Each row was made from one path, in order. Every step used is in the known rows, and no mark comes twice. Write each row's path.
Known rows
sivi/vomesuk/laniki/voru: [ 3.145  0.197  0.253 -3.042  2.973  0.382 -1.628  1.051 -0.267 -0.409
 -0.402 -1.429 -2.689  0.966 -2.774 -2.842 -1.855  3.228 -0.897  0.025
 -2.188 -0.242  0.538  1.358 -3.713  2.573  2.425 -1.980 -0.215 -0.940
 -5.296  2.713]
vomesuk/sivi: [-4.647 -0.388 -0.959  3.461  7.164  3.081 -1.390  1.982  0.891 -3.652
 -2.834  1.539  2.237  0.982  5.133 -0.606 -0.570  1.883  1.883  0.852
 -0.184 -2.049  1.938 -0.294 -2.841 -0.810  0.713 -1.174  0.621  0.106
 -0.932 -2.139]
vomesuk/zigi/voru: [-2.960  2.200 -0.862 -0.144  1.754  1.400  4.770  1.209 -2.275 -2.655
 -0.674  0.642  0.205 -0.470 -1.078  1.577  2.080 -0.795 -1.257 -1.347
 -1.621 -1.464 -1.158 -0.167  2.599  1.651  0.526  0.107  1.433  5.017
 -0.502 -2.192]
vebano/voru: [-2.469 -0.471 -0.167  2.861  3.246  2.077  1.033  2.118 -1.432 -3.782
 -2.947 -1.212  0.856  1.834  0.990  0.555  0.187  4.806  0.479 -1.331
 -1.067 -3.291 -0.833  0.750 -4.273 -0.988 -2.128 -2.071 -2.436  2.659
  1.707 -0.926]
pezita/voru/laniki/vomesuk: [ 4.843 -2.537 -1.541 -0.307 -0.484  0.992 -3.204 -1.058  1.339  3.206
 -0.092 -0.690 -0.455  0.264  1.603 -2.612 -2.097 -1.669 -3.782 -2.537
  4.109 -4.663 -2.534 -1.163 -2.706 -1.646 -1.325 -2.183  3.190 -1.399
  2.565  3.248]
zigi/vomesuk/laniki: [ 3.486 -0.267  0.272 -1.561  5.554 -2.073 -3.585 -1.179  1.010  2.310
 -3.685  0.097 -1.295  2.239 -0.829 -0.265 -1.545  2.956  0.069  0.588
 -3.310 -0.743 -1.218 -0.595 -6.385 -0.771  3.175 -1.742 -1.523 -1.432
 -4.749  1.002]
vomesuk/sivi/voru/laniki: [ 3.411 -0.391 -0.729 -0.927 -0.771  4.517 -2.719 -1.765 -0.272 -0.948
  3.339 -1.062 -0.265 -5.809  1.998  1.921  2.797 -2.815  1.266 -2.455
  0.765  0.700  0.900  2.887 -3.042 -1.424 -0.838  1.085  2.503  1.880
 -1.078  3.932]
sivi/vomesuk/zigi/voru: [ 1.094  3.337 -1.596 -1.921  1.674 -1.406  5.486  1.559 -2.478 -4.715
  1.101  1.391 -0.791 -1.041 -1.824 -2.972 -0.336  2.375 -0.980  0.226
 -2.486 -0.093  2.988 -0.376  3.433  4.126 -0.635  3.027 -0.079  5.447
 -4.218 -2.648]
sivi/vomesuk/laniki: [ 3.713 -0.571  0.696 -1.690  4.629 -0.355 -3.232 -0.161  0.920 -0.450
 -1.880 -1.279 -2.409  1.390  0.572 -3.820 -1.700  2.756 -1.263 -0.238
 -4.135 -1.210  0.678  1.554 -3.770  2.471  2.927 -1.780 -2.080 -1.036
 -5.065  1.847]
laniki/vomesuk/zigi/voru: [-1.080  2.619 -2.180 -0.329 -0.341 -1.241  5.913  2.157 -0.965 -0.360
 -0.471  1.255 -0.606  0.732 -3.761 -0.644  1.001 -0.774 -0.119  2.106
  2.079 -3.220 -2.317  0.312  3.878  0.926 -1.845  1.486  3.062  5.073
  2.207 -2.238]
voru/zigi/vomesuk/laniki: [ 1.751 -0.904  2.491 -1.294  1.638 -3.050 -3.377 -3.359  1.534  5.214
 -0.854  0.564 -0.186  1.912 -0.922  1.319 -0.408 -1.163  0.276  1.564
 -4.826  3.289 -0.659  0.166  1.338 -0.800  3.726 -1.673 -3.151 -4.502
 -1.629 -1.226]
zigi/voru/vebano: [-6.694  0.428  1.186 -1.662 -2.070 -2.252  1.865  1.561 -0.281 -5.089
 -4.461 -1.150 -0.218  3.223 -0.772  2.033  0.980  1.011 -0.900 -0.948
  2.075 -2.181  2.363 -6.355 -1.401  0.825  0.832  4.532  1.207  0.294
  1.660 -3.374]
vebano/voru/pezita: [-3.521 -1.449  1.500  5.105 -3.920  2.359 -0.016  2.038 -0.069 -2.455
  1.804 -2.636 -0.005  0.652  2.250  2.824 -0.041  2.798  0.499 -3.411
  0.494  0.227 -0.695  0.015  0.494  0.934 -0.922  0.147 -2.699 -0.122
  0.393  1.716]
vomesuk/sivi/voru: [-0.939  1.768 -0.960  1.486  2.809  4.531  2.398  2.871 -0.890 -5.298
  3.555 -0.221 -0.488 -3.484  0.324  0.920  1.356  1.987  2.170 -1.397
  1.671 -0.651  3.613  1.118 -1.772 -0.277 -2.799  2.226  2.218  3.896
 -0.846 -3.255]
pezita/voru/zigi: [-3.125 -1.573  1.779  2.528  0.865  2.259  0.473 -0.302 -0.219 -0.738
  2.599 -0.040  1.085  1.458  1.836  0.029 -0.736 -1.173 -4.096 -3.734
 -0.511  0.198  1.792 -2.090  4.898  0.124 -0.587 -2.530 -0.080 -2.532
  3.049 -5.500]
laniki/voru/zigi: [-6.359  0.742  1.453  0.414  0.001  1.423  1.684  1.019 -0.796  0.768
  1.303  0.589  1.439  4.013 -0.138  0.982 -0.055 -0.029 -1.941  0.367
 -0.496  1.553  1.938 -1.637  5.356 -0.004  0.879 -3.276 -0.039 -1.904
  3.164 -2.906]
sivi/vomesuk/zigi: [-1.317  2.419 -0.245  0.294  4.014 -1.283  3.642  2.480 -1.213 -3.165
 -0.081  1.768 -0.096  0.906  1.392 -5.853 -2.095  2.814 -0.695  1.655
 -2.929  1.335  2.675  0.105  1.517  2.977 -0.190 -1.034 -3.465  1.146
 -3.044 -2.630]
vomesuk/zigi: [-5.334  1.152  0.504  2.182  4.139  1.402  2.644  2.098 -0.801 -0.987
 -1.891  1.158  0.691  1.622  2.237 -1.350  0.330 -0.435 -1.370 -0.058
 -2.106  0.036 -1.392  0.186  0.523  0.550  0.775 -4.282 -2.136  1.037
  1.069 -1.681]
laniki/vomesuk: [-2.344  0.571 -1.907  1.247  4.106 -0.668  1.177  3.618  0.965 -0.180
 -2.803  0.573 -0.285  5.702  1.146 -4.106 -2.553  3.720 -0.698  2.530
  2.685 -5.380  0.031 -1.839 -1.440 -0.590 -1.275 -1.545  1.486  1.167
  2.799 -2.071]

Which path is each row?
[ 2.993  3.079 -2.178 -0.246  3.275 -0.081  2.730  2.252 -1.162 -4.519
  3.438  1.526 -0.410 -3.280 -1.536  0.363 -0.760  5.249  4.145  0.839
  1.580  1.397  5.576 -1.221 -3.276 -0.768 -4.251  5.621  0.817  4.299
 -4.507 -4.770] => zigi/vomesuk/sivi/voru
[ 1.616 -1.921 -2.104  0.835  1.339  0.146 -4.647 -1.121  2.542  3.048
 -3.177  1.313  1.616 -0.331  4.382 -1.994 -0.583 -2.420  2.244  3.278
  2.709 -2.267 -1.841  2.058 -3.007 -2.613  0.802 -0.838  2.381 -1.925
  1.575  4.564] => voru/laniki/vomesuk/sivi
[ 1.571 -0.324  2.575 -2.857 -1.130 -0.678 -1.401 -1.346  0.312  2.532
  2.693 -0.852 -1.484  0.670 -3.024 -1.352 -0.556 -0.759 -0.961  1.075
 -4.041  3.907  1.017  2.376  4.006  2.431  3.181 -1.609 -1.617 -4.255
 -2.174  0.415] => sivi/vomesuk/laniki/voru/zigi
[ 2.189 -1.257 -1.626 -1.109  0.650 -0.759 -3.698 -1.150  1.759  4.042
 -3.279  0.085  0.152  3.176  2.985 -3.285 -1.117 -1.000 -1.659  1.454
  2.034 -3.898 -2.392 -0.352 -2.767 -1.746  0.944 -2.583  1.796 -0.676
  2.600  4.989] => voru/laniki/vomesuk
[ 0.082  0.865 -1.138  3.274 -6.373  2.048  2.854  3.601  1.515 -1.839
  8.579 -1.093 -2.183 -3.445 -0.676  1.021 -0.129  0.321  3.796 -0.027
  6.659  1.409  2.409  1.256  3.986  0.996 -3.760  5.951  3.674  1.307
  0.290 -1.187] => laniki/vomesuk/sivi/voru/pezita
[-6.049  1.357  0.828 -1.192 -6.478 -5.552  5.917  1.976  0.142 -1.246
 -3.244  0.489 -0.994  1.522 -4.793  0.234  1.700 -2.525  1.018  3.194
  4.682 -0.444 -1.242 -3.866  3.183  1.023 -1.517  4.610  0.682  0.211
  5.456 -3.981] => laniki/vomesuk/zigi/voru/vebano
[ 1.927 -2.429 -0.006  0.499 -0.074  2.188 -3.794 -2.402 -0.573  0.718
 -3.088 -1.984  1.072 -0.313  2.769  1.712  1.338 -0.044 -0.546 -2.546
 -1.664 -2.179 -3.683  2.087 -5.770 -2.396 -0.123 -3.153 -2.209  0.456
  1.492  6.158] => vebano/voru/laniki
[ 5.814  1.419 -1.664 -4.201 -1.889 -1.645  0.493 -2.894 -1.829 -0.366
  0.939  0.471 -0.633 -3.481 -0.043 -2.008  1.003 -2.464 -2.029 -0.745
 -3.049  1.352  0.290  1.425  2.119  3.318  1.399  1.955  0.077  3.150
 -4.882  4.517] => sivi/vomesuk/zigi/voru/laniki
[-2.575 -1.600  3.611 -1.074 -1.278  1.996 -2.125 -1.806  0.541  4.853
  0.691 -1.696 -0.496  1.485 -2.355  3.023  1.710 -4.016 -1.575 -0.578
 -3.085  2.634 -2.988  2.384  3.135 -0.083  4.134 -5.142 -0.368 -4.314
  1.856  1.454] => vomesuk/laniki/voru/zigi
[ 1.552  0.194 -0.823 -2.526 -2.148  1.300 -0.160 -3.316 -1.425  1.692
 -0.762  0.092  0.520 -2.749  0.681  2.477  3.330 -5.524 -2.342 -2.486
 -2.294 -0.053 -3.755  1.192  1.280  0.181  2.522 -1.164  1.487  3.086
 -0.703  5.176] => vomesuk/zigi/voru/laniki
[-2.637  0.705  0.119  2.125  3.519 -2.779 -0.806 -0.757  0.748  0.164
  0.020  3.520  3.667  0.726  2.745  0.171 -1.468  1.063  3.844  4.203
 -1.710  4.040  5.082 -1.481  2.988 -1.664  0.355  1.840 -2.122 -3.153
 -1.344 -5.639] => voru/zigi/vomesuk/sivi
[ 4.546 -3.310 -2.187  1.415  0.171  1.843 -4.434 -1.647  2.175  2.304
 -0.220  0.844  1.190 -3.810  3.390 -1.395 -1.399 -3.347  0.007 -0.683
  5.075 -2.695 -1.641  0.864 -3.101 -2.485 -1.577 -0.316  3.844 -2.250
  1.413  2.736] => pezita/voru/laniki/vomesuk/sivi
[ 0.243 -0.522  0.000  2.746  2.750 -1.323 -0.130 -1.041  0.330 -0.921
  2.591  3.234  3.103 -2.304  1.717  0.724 -2.322  0.342  1.518  0.523
  0.496  3.762  4.465 -2.279  3.209 -1.416 -2.177  2.402 -0.589 -3.315
 -1.531 -7.356] => pezita/voru/zigi/vomesuk/sivi
[ 3.109 -2.878 -1.637  2.204 -1.378  0.504 -3.649 -1.292  1.524  2.048
 -3.066  0.156  2.139 -3.212  1.965  0.450  1.094 -1.306  4.609  2.299
  2.807 -2.153 -3.912  4.509 -5.126 -3.451 -2.050  0.461  0.146 -0.319
  3.091  5.662] => vebano/voru/laniki/vomesuk/sivi
[-3.588  1.155  0.718  1.794 -5.511  1.442  3.887  0.785 -0.910 -1.345
  4.255 -0.611 -0.864 -1.758  0.081  3.841  1.601 -2.841 -1.247 -3.397
  0.070  2.128 -0.538 -0.777  6.993  3.122  1.565  1.755  1.281  2.362
 -1.550  0.552] => vomesuk/zigi/voru/pezita
[ 2.818 -0.338  1.592 -0.961 -4.024 -1.091 -2.789 -0.138  1.326  4.038
  2.252 -1.408 -2.582  0.826 -2.643  3.237 -2.059  1.099  0.336 -1.308
  0.466  3.762 -1.153 -1.958 -1.240  0.734  3.407  0.198 -0.594 -3.809
 -5.615  4.627] => zigi/vomesuk/laniki/voru/pezita
[-3.759  2.213  1.705 -2.607 -4.377 -5.713  5.482  1.375 -0.973 -5.337
 -1.649  0.365 -1.200 -0.254 -2.932 -1.708  0.292  0.310  0.156  1.411
  0.188  2.921  3.759 -3.969  2.902  3.844 -0.199  6.318 -2.429  0.371
 -1.376 -4.222] => sivi/vomesuk/zigi/voru/vebano
[ 6.045  0.703 -1.990 -3.130 -4.026  0.806 -0.302 -0.250  0.188  2.263
  3.686 -1.746 -2.746 -0.970 -1.958 -1.610  0.838 -0.864 -1.298 -0.682
  3.898 -2.766 -1.206  0.623 -1.603 -0.672 -2.818  0.955  3.569  2.793
  2.602  3.611] => sivi/voru/laniki/vomesuk
[-2.294  2.343  0.140 -1.444  0.564 -2.858  2.069  0.679 -0.921  1.700
  1.422  2.452  1.595  4.308 -2.006  0.210 -2.150  3.106 -0.097  2.749
 -0.418  3.441  3.944 -3.880  3.891 -0.751 -0.312  0.213 -1.193 -1.876
 -0.125 -4.220] => laniki/voru/zigi/vomesuk
[ 4.597 -0.009 -3.099 -3.531 -1.945 -0.564 -1.719 -1.959  0.697  2.277
 -1.528 -0.512 -0.353  1.172 -0.443 -0.241  0.485 -1.403 -1.465  0.094
  2.472 -5.533 -2.129 -0.547 -0.912 -0.739  0.329  1.523  5.526  3.092
  1.191  4.907] => zigi/voru/laniki/vomesuk
[-5.513 -1.967  4.368 -2.039 -3.341 -0.757 -2.140  0.433  1.384  1.227
 -5.035 -2.454 -1.883  2.498 -3.377  2.731  1.165 -1.736 -0.526 -0.290
  1.678  0.815 -2.620 -2.513 -5.042 -0.373  3.705 -1.796 -1.403 -6.130
  2.221  2.086] => vomesuk/laniki/voru/vebano
[ 2.629 -1.257 -0.260  1.122 -4.285 -1.052  0.126 -1.549 -0.388  4.477
 -1.884 -0.234  0.671 -2.413 -1.368 -0.146  2.115 -3.538  1.274  1.776
  0.804  0.125 -7.582  4.837 -1.618 -2.006 -2.405 -2.725 -2.634  0.541
  5.334  5.901] => vebano/voru/laniki/vomesuk/zigi
[ 3.343 -1.811  3.085  0.136 -1.160 -3.126 -2.327 -3.834  0.243  4.070
 -0.745 -1.006  0.400 -1.008 -3.494  3.869  1.330  0.263  2.396  0.765
 -5.142  3.623 -3.116  3.461 -0.739 -1.715  0.517 -0.858 -5.342 -2.903
  0.213 -0.438] => vebano/voru/zigi/vomesuk/laniki
[ 3.086 -2.513 -0.352 -0.062  1.494  3.426 -4.542 -2.307  0.164  0.791
 -0.143 -1.312  0.341 -0.949  4.115 -0.397 -0.946 -1.956 -5.338 -5.779
  0.805 -2.650 -1.203 -1.505 -3.902 -1.121  0.655 -3.510  1.570 -1.443
 -0.367  3.389] => pezita/voru/laniki
[-2.932  1.022  1.130  1.825 -1.130  3.391  2.271  0.273 -0.658 -2.454
  6.600  0.063  0.666 -3.752 -0.013  2.414  2.592 -1.772  1.958 -0.487
 -0.304  3.752  3.928  2.266  5.836  0.012 -1.865  2.149  0.763  0.654
  1.977 -5.638] => vomesuk/sivi/voru/zigi
[-0.480  0.458  0.604  1.641  0.128 -3.502  1.541 -0.673 -1.226  0.070
 -0.206  1.265  2.246  2.004 -1.183  1.414 -0.535  4.131  2.274  2.113
 -2.765  2.607  1.700 -0.535  1.753 -1.487 -2.856  1.106 -5.016 -0.249
  1.399 -4.492] => vebano/voru/zigi/vomesuk
